Each row was made from one walk, in order. Every step used is in the known rows, and no mark comes twice. Write each row's walk.
In the rows, 128 means zero.
Known rows
mesir/bipu/vobe/tiri/liden: [133 151 127  97 152 126 153 121 111  92 129  99 124 120 108 130 115  99
 144 146 172 112  92 143 114 171 103 115  66 118 151  89 127 121 144 103
 130 121 143 165 104 121  75 130  98 129 117 121 111  95 128 138 141 151]
gesup/femam/vobe/tiri: [134 124 141 112 157  91 163 149 147 156 139 149  89 134 138 127 145 156
 122 122 141 117  98 145 131 139 141 106 143 143 148 123 140 135 101 114
 121 151  98  74 129 148 110 121 118 122 135 107 139 126 126 142 141  84]
tosud/femam: [136 143 137 139 108 136 120 132 153 131 118 130 150 143 134 138 114 151
  99 143 123 148 145 113 142  97 137 156 112 166 139 129 117 113 114 125
 118 136 107 119 126 138 123 108 158 146 113 131 125 121 119 146 135 119]
vobe/bipu: [105 138 124 125 162 118 125 155 122 138 119 116 156 136 109 120 154 114
  86 144 122 136 143 122 136 139 134 140 152 141 132 119 152 175 132 110
 104 116 124 143 128 143 147 133 144 109 145 126 109 122 104 117 136 131]
mesir/bipu/gesup/femam/vobe: [124  66 107 110 136 124 129  86 153 140 124 153 101 129 123 123 153 125
 163 125 161 117 135 150 113 132  92 152 101 117  97 143 168 123 131 126
 154 135 153 202 156 160  94 125 107 132 182 110 133 105 104 102 100 121]
mesir/bipu/gesup/femam: [116  76 101 124 128 115 110 103 134 125 117 142 105 131 130 143 131 122
 150 136 183 135 164 129 112  92 111 185  80 116 104 150 174 125 136 124
 155 108 150 204 152 168 111 124 119 133 167 123 126 113 120 110 115 127]
femam/gesup/bipu/mesir: [117 108 141 135 130 178 131 137 107 103  90 132 126 136 158 117  98 117
 158 122 108 133 112 132 118 116 136 174 134 131 152 109 127 106 149 141
 128 117 127 117 124  82 128 127 110 140 150 135 122  97 131 117 128 118]
gesup/femam/vobe/tiri/tosud: [130 125 122 113 142  81 163 138 148 143 168 131  95 110 132 122 177 169
 109 107 145 110 105 141 128 157 135  65 148 128 109 124 146 111 116 128
 128 153 106  73 139 141 124 134  95 129 109 100 155 158 117 149 128 108]
vobe/femam/gesup/bipu/mesir: [118  95 139 131 128 168 144 125 133 114  72 141 135 122 148 127 102 121
 180 109 114 148 139 119 128  84 134 172 143 139 141 124 120 124 138 138
 109 122 143 154 120 110 148 130  93 127 127 165 114  92 136 123 111 129]
mesir/bipu/gesup/femam/vobe/tiri: [149  91 118  92 158 113 162  98 145 131 129 149  76 123 135 129 149 121
 182 117 175 118 119 157 117 132 111 141  99 104 106 144 163 123 126 121
 148 136 137 154 143 158  84 126 104 138 156 109 138 116 115 106 134 117]
bipu/gesup/femam/tosud: [126  85 103 144 103 139  95 126 131 138 123 142  99 142 119 141 116 105
 141 133 133 133 140 122 115  83 114 151  79 109 126 139 139 127 143 151
 152 105 136 135 147 132 154 135 162 132 172 129 150 147 148 108 140 123]
bipu/gesup/femam: [120 102 117 132 122 130 110 131 131 144 126 139 110 142 128 146 125 136
 136 129 141 125 149 111 117  80 130 191 107 121 143 149 152 137 130 126
 143 113 124 152 145 161 125 132 136 139 151 122 140 124 136 113 141 113]
tosud/femam/gesup/bipu/vobe: [127 124 145 131  94 181 112  95 138  62  86 138 117 134 155 120  90 148
 176 129 144 149 133  96 122 117 129 161 103 154 155 125 102  72 143 143
 129 122 140 181 116  96 115 113 109 125 107 139  95 109 117  99 115 120]
vobe/bipu/gesup: [119 124 113 113 151 150 115 130 112 138 109 117 149 134 101 130 143  94
 128 136 123 137 150 126 125 122 127 181 143 111 140 137 163 177 153 117
 125 105 139 160 134 151 132 152 147 123 150 131 118 125 115  93 143 153]
liden/tiri/tosud/femam/gesup/bipu: [146 138 139 162 113 143 115 103 141  69 146 121 129  98 168 115 136 133
 142  99 127 139 141 108 153 143 147 128 167  97 110 166 118  80 115 149
 138 137 150 116 118 107 146 120 111 152 104 119 122 156 115 144 110 138]
vobe/tiri/goze: [143 185 144 142 183 101 139 154  78 115 148 120 113 127 128 156  97 137
  98 130 120 141 106 136 137 139 146 121 169 128 167 141 129 125 117 116
 113 120  91  38 115 155 146 139 160 129  88 106 139 111 142 137 188 119]
gesup/bipu/mesir: [115 105 133 134 128 135 112 146 125 134 109 127 133 146 147 129 101 126
 122 146 115 131 130 146 114 101 138 167 152 153 132 110 121  97 132 121
 130 122 116 141 127 107 113 127 106 141 133 120 127 105 141 136 133 106]
gesup/femam/tosud/tiri: [126 119 107 145  98  91 101 151 101 173 143 136 111 144 139 118 117 109
 120 140 126 129 140 121 124 111 135  97 121 127 120 133 111 133 103 153
 143 120 137  92 131 106 161 109 163 125 153 135 131 149 160 143 107 111]
gesup/bipu/vobe: [108 121 142 125 128 122 102 119 124 105 105 134 121 146 140 128  97 143
 119 149 131 128 130 126 115 132 137 149 147 159 144 111 120 123 134 110
 124 109 120 192 120 121 116 112 107 107 117 124 110 109 126 111 130 114]
femam/vobe: [124 137 138 127 155 124 137 137 139 169 138 139 146 146 124 116 138 138
  96 127  90 117  84 155 137 148 128 114 156 151 143 105 135 158 119 111
 119 146 101  99 134 131 109 118 141 119 159 121 138 117 108 124 132 110]
gesup/bipu/vobe/tiri/tosud: [130 143 136 117 131 107 135 119 116  84 140 112 106 118 137 133 126 153
 128 134 157 118 132 131 111 162 152  97 153 121 126 123 120 104 141 116
 121 113 109 138 125 111 121 135  76 122  65 113 118 156 128 122 153 133]
mesir/bipu/vobe/femam: [ 97 104 142 100 121 120 137 102 151 119  97 141 147 126 112 139 114 137
 132 141 166 131 162 124 120 127 106 139  89 149 107 123 131 165 132 101
 115 116 145 252 135 158 117 120 102  91 113 160 103  92 122 109 103 139]
mesir/bipu: [115 128 123 132 150 109 129 119 132 130 120 130 145 140 132 126 126 127
  98 147 140 138 135 142 126 134 125 139 115 137 115 119 154 151 123 111
 121 116 125 173 133 141 121 101 137 122 156 127 121 103  95 127 132 144]
mesir/bipu/gesup: [134 110 114 123 143 147 115  97 122 128 105 130 141 141 118 137 122 106
 145 141 144 135 143 147 117 116 116 178  94 105 114 136 164 156 146 121
 144 104 136 197 144 150 107 121 139 131 161 125 127 110 105 102 142 156]
vobe/bipu/gesup/femam/tosud/tiri: [127  93  92 118 107 120  95 135  89 154 123 122 109 128 110 118 138  69
 160 138 141 129 180 113 116 109 114 130 122  97  99 154 129 150 134 162
 160 109 175 142 140 114 163 150 158 119 159 144 118 156 156 100 100 129]
tosud/femam/vobe: [140 134 141 126 112 144 134 125 169 148 131 140 146 144 127 126 130 158
 111 128 109 132 115 135 140 129 124 122 125 164 127 117 118 113 116 124
 122 161 114 119 132 129  96 116 140 139 132 124 131 118 106 137 115 108]
femam/vobe/bipu/gesup: [123 112 118 100 157 159 134 114 128 145 118 128 146 133  96 113 169  98
 141 125 105 121 116 148 123 149 113 148 152 124 121 125 156 176 147 115
 128 130 143 153 139 142 108 156 135 118 170 123 131 129 106  84 121 139]
liden/tiri/tosud/femam: [132 158 146 152 108 120 113 135 157 119 176 114 159 108 146 138 144 147
  77 118 117 111 155 114 151 146 138 113 146 111 101 160 111 120 106 121
 128 150 121 103 126 145 132 135 139 149  82 115 143 163 134 163 127 123]
tosud/femam/gesup/bipu: [147 133 131 149 122 159 117 104 138  82  96 135 122 134 159 123 107 147
 159 122 132 172 139 106 140  97 148 164 136 148 142 136 124  75 126 148
 123 124 139 131 118 110 135  94 130 141 133 133 102 109  98 126 124 128]
vobe/femam/tosud: [129 120 126 148 118 121 124 134 149 161 120 137 139 137 108 139 116 118
 109 130  97 154 140 131 139  82 129 112 122 138 128 117 121 175 127 136
 108 115 129 132 128 136 180 117 162 104 141 166 136 132 137 136 136 147]
bipu/vobe/femam/tosud/tiri: [125 131 139 113  85 119 117 131 112 156 110 139 143 134 111 127  86  96
 142 137 110 122 141 119 123 114 124  88 108 124 121 125  72 178 121 145
 128 118 147 161 118 110 153 124 148  93 120 185 116 135 174 114 105 129]
tiri/tosud/femam: [124 152 119 144  89 130 120 121 156 120 149 113 156 112 126 135 145 168
  87 130 131 139 159 110 137 111 133 115 119 137 103 137 121  94 125 135
 123 139 117 115 140 128 134 126 130 152  93 120 133 153 111 152 120 144]

Which walk is each row?
[125  95 118 119 131 135 125 121 147 164 134 150 109 138 125 129 145 134
 143 116 127 109 110 138 118 105 116 158 125 126 127 133 150 137 129 128
 149 140 126 148 148 155 100 133 124 136 163 115 146 121 123 109 122 105]  bipu/gesup/femam/vobe
[128 130 143 121 124 125 133 127 163 122 173 110 157  90 126 109 201 124
  93 110 111 103 146 132 151 192 110  81 179 119  73 153 122 130 118 123
 127 172 147 121 123 137 119 161 125 133 104 102 131 168 106 144  88 120]  liden/tiri/tosud/femam/vobe/bipu
[119  86 136 132  96 127 105 108 144 111 104 139 114 133 116 131  96 124
 141 141 128 150 153 124 120  94 125 119 129 153 119 116 104 130 138 137
 121 107 148 205 126 120 161 117 120  91 115 157 107 126 144 106 116 132]  gesup/bipu/vobe/femam/tosud
[140 174 126 127 146 107 162 143 122 126 159 109 134 124 127 139 144 146
  83 127 127 122 111 137 132 151 158  95 144 110 131 123 140 139 124 114
 109 120  88  62 131 130 140 137 117 136  92 114 151 157 127 145 166 147]  vobe/tiri/tosud
[139 152 120 142 117 110 106 146  89 170 137 126 147 151 130 119 102  90
 105 146  87 124 123 135 132 126 137  91 130 116 125 118  99 157 114 148
 133 120 127  75 125  94 154 108 179 123 158 145 133 145 151 138 129 140]  femam/tosud/tiri
[155 113 127 104 150 122 159 123 146 155 137 147  85 133 129 137 133 137
 162 112 145 111 100 146 120 120 135 143 122 116 146 140 145 138 120 125
 145 138 109  91 140 152  92 132 118 139 140 110 148 129 137 113 156 103]  bipu/gesup/femam/vobe/tiri
[123 167 153 166 183  93  95 151  86 124 164 129 143 120 138 148 105 116
  75 125  91 109 119 137 149 158 130 140 197 107 159 152 116 151 108 108
 123 133 111  62 116 164 143 143 174 121 109 104 143 118 153 144 160 104]  liden/tiri/goze
[121 136 140 135 144 151 157 128 136 134  87 148 150 125 125 129 121 131
 135 108 109 148 120 107 145 100 138 152 129 131 165 131 137 182 127 127
 101 112 129 126 126 140 163 117 141 109 142 176 121 110 116 118 134 153]  vobe/femam/gesup
[138 131 115 154 100 153 125  93 137  68 116 117 128 110 149 118 136 159
 151 111 138 164 152 104 138 115 139 129 140 125 115 145 131  49 136 158
 127 127 139 134 126 102 152 116 106 150 111 125 114 144  95 136 112 153]  tiri/tosud/femam/gesup/bipu
[143 162 135 119 156 113 177 128 138 154 162 118 128 118 125 120 162 150
 103 110 107 103  79 158 132 176 143  62 157 118 122 110 141 135 122 115
 113 153  92  60 130 121 117 136 108 135 112 108 158 156 114 137 151 134]  femam/vobe/tiri/tosud
[113  73  93 129 117 136  99 133 121 129 115 127  99 126 105 132 152  86
 149 136 151 138 171 113 114 101 105 151 104 114 109 143 160 150 159 152
 142 103 159 157 146 130 166 155 154 118 166 126 131 148 128  96 121 130]  vobe/bipu/gesup/femam/tosud
[144 116 111 107 132 115 164 117 144 146 162 128  90 112 120 133 173 146
 149 102 148  99 114 145 115 140 126 105 133  93 108 145 150 117 131 128
 151 144 115  95 144 145 111 154  92 149 118 104 164 165 130 118 139 125]  bipu/gesup/femam/vobe/tiri/tosud
[138 161 115 161 127  94  87 141  49 150 152 120 133 133 125 133  89  93
 109 139  89 134 124 134 131 133 121  87 167 107 132 138  89 123 118 159
 140 118 129  56 122 115 172 133 198 118 127 128 140 131 162 145 136 135]  femam/tosud/tiri/goze
[132 128  89 151  98 102  92 152  89 170 157 107 117 129 118 112 122  86
 135 140 126 121 108 116 126 110 110  92 115 116 127 117 105  98 113 149
 157 135 164  85 112 103 144 117 154 139 165 130 128 139 169 181  94 129]  gesup/femam/tosud/tiri/liden
[135 153 135 141 110 177 138 123 140 102 103 135 145 138 144 132 105 141
 138 122 121 153 114 101 143 110 136 159  94 140 161 128 122 114 129 145
 122 125 119 104 120 115 134 110 153 142 133 142 121 119 112 127 129 134]  tosud/femam/gesup
[ 85  71 129  93 125 129 139 171 144 156 121 128 123 115 125 113 180 126
 124 127 137 104 135 137 116 149  89 128 130 157 103 109 135 124 136 124
 131 156 140 139 135 124 110 163 100 123 155 109 133 112 128 123  79  77]  gesup/femam/vobe/bipu/mesir
[129 138 153  95 147 121 161 123 127  94 116 131 118 132 131 139 106 121
 132 145 174 115 121 147 115 169 129 117  75 129 137 111 132 150 137 101
 117 117 116 171 121 125  96 115 105 113 112 128 115 108 124 102 150 131]  mesir/bipu/vobe/tiri
[152 165 145 108 175 113 171 143 138 158 140 133 124 138 125 125 135 136
 111 124 103 117  73 162 138 156 144 101 152 138 157 108 131 162 108 107
 109 149  87  63 118 132 102 117 130 125 136 115 145 125 124 128 162 115]  femam/vobe/tiri
[125 105 123 141  76 183 128 112 139  71 113 108 134 107 158 122 126 147
 170 113 133 145 144 109 122 112 120 146 110 126 103 128 106  31 152 162
 138 136 145 131 133  82 126 141  88 166  99 125 126 131 122 138 101 134]  tiri/tosud/femam/gesup/bipu/mesir
[134 184 104 135 143 114 110 156  80 175 152  98 167 134 112 113 114  92
 111 143  96 115  87 133 138 130 131 120 147 119 157 109 108 130 108 115
 137 132 144  83  98 117 107 120 144 142 146 133 120 116 154 177 120 152]  tosud/tiri/liden
[130 154 121 147  96 167 140 115 132  89 125 118 152 114 137 123 147 159
 123 108 134 138 133  99 138 127 129 121  99 118 124 134 124  91 142 151
 118 133 126 110 131 103 152 126 132 148 113 133 133 153 103 127 117 157]  tiri/tosud/femam/gesup
[130 132 127 152 156 146 126 116 113 106  92 137 122 142 149 116 112 131
 139 124 108 151 114 121 135 121 152 157 163 131 163 128 147 124 130 136
 123 110 124 125 126 108 148 106 129 119 158 129 109 114 103 115 141 141]  femam/gesup/bipu
[136 162 149 110  84 131 147 125 149  86 147 111 125 116 131 150 120 168
 122 129 166 112 140 111 121 149 134  95  88 129 121 127  98  90 139 127
 119 136 102 123 124 120 113 141 104 141  45 125 131 156 140 134 139 125]  bipu/vobe/tiri/tosud/femam
[162 158 148 111 136 129 165 129 162 139 133 137 125 132 134 130 127 154
 135 121 119 132  98 141 145 136 141 109 128 155 142 118 113 116 109 123
 118 162  95  62 121 133  87 119 137 141 107 117 131 124 126 137 154 107]  tosud/femam/vobe/tiri
[124 169 147 109 123 125 157 138 120 102 146 112 127 120 120 140 128 147
 103 131 143  94 116 132 113 169 142  92 108 114 135 114 120 146 141 111
 113 120  93 111 125 110 122 146  99 121  69 124 140 154 141 118 155 139]  bipu/vobe/tiri/tosud
[115 101 115 152 113 106 102 147 134 146 135 140 104 142 129 132 125 129
  99 136 138 139 135 116 125  96 120 118  95 143 124 121 133 127 124 145
 134 119 123 113 142 127 167 116 156 117 161 124 142 140 134 140 130 107]  gesup/femam/tosud
[122 159 141 153 145 105 121 147 131 142 174 117 161 117 138 132 146 127
  66 118 104 101 126 140 145 167 146 112 163  97 115 149 129 167 112 103
 125 129 108  94 129 139 140 140 131 135 116 112 152 162 139 155 140 137]  liden/tiri/tosud
[130 182 126 151 154  89 103 149  42 155 151 118 147 133 128 133  92 118
 101 133  99 121 128 124 137 135 130 124 190 121 145 150 102 125 103 132
 125 125 120  70 116 140 142 130 175 123 112 125 128 116 156 149 137 115]  tosud/tiri/goze
[139 151  98 145 112 114 107 136 107 178 137 104 153 124  89 118 107  74
 134 135  90 133 110 124 140  99 122  83 127 116 128 113  94 143 113 144
 132 125 173 104  98 113 150 116 159 126 143 169 124 123 164 178 106 166]  vobe/femam/tosud/tiri/liden
[115 110 147 126 125 116 110 114 143 119  92 142 130 129 124 138  97 151
 138 138 135 141 156 114 126 101 139 150 155 165 133 130 116 138 125 108
 111 116 140 226 126 149 133 116  92  96  96 155  97 101 133 113 119 118]  gesup/bipu/vobe/femam
[102  97 130 100  84 167 137 145 160 125 139 101 162  95 113 112 187 139
 122 118 125 110 144 128 123 162  82  96 127 143  66 119 114  81 156 141
 126 169 144 137 138 101 105 173  95 149 102 112 135 145 119 135  71 119]  tiri/tosud/femam/vobe/bipu/mesir
[103 105 146 106 128 160 152  94 141  83  70 148 139 117 120 124 113 120
 172 115 158 131 138 114 121 142 103 146  77 123 132 121 131 170 148 123
 114 112 159 233 131 140 134 118 105  91 133 175 102  89 111  88  98 152]  mesir/bipu/vobe/femam/gesup
[143 160 129 121 150 125 128 127 107  91 134 100 105 127 121 130  95 118
 148 145 137 122  91 139 117 147 139 120 133 134 170  95 117  92 138 102
 128 120 136 132  95 113  89 130  86 127  96 111 105 105 144 143 155 129]  gesup/bipu/vobe/tiri/liden
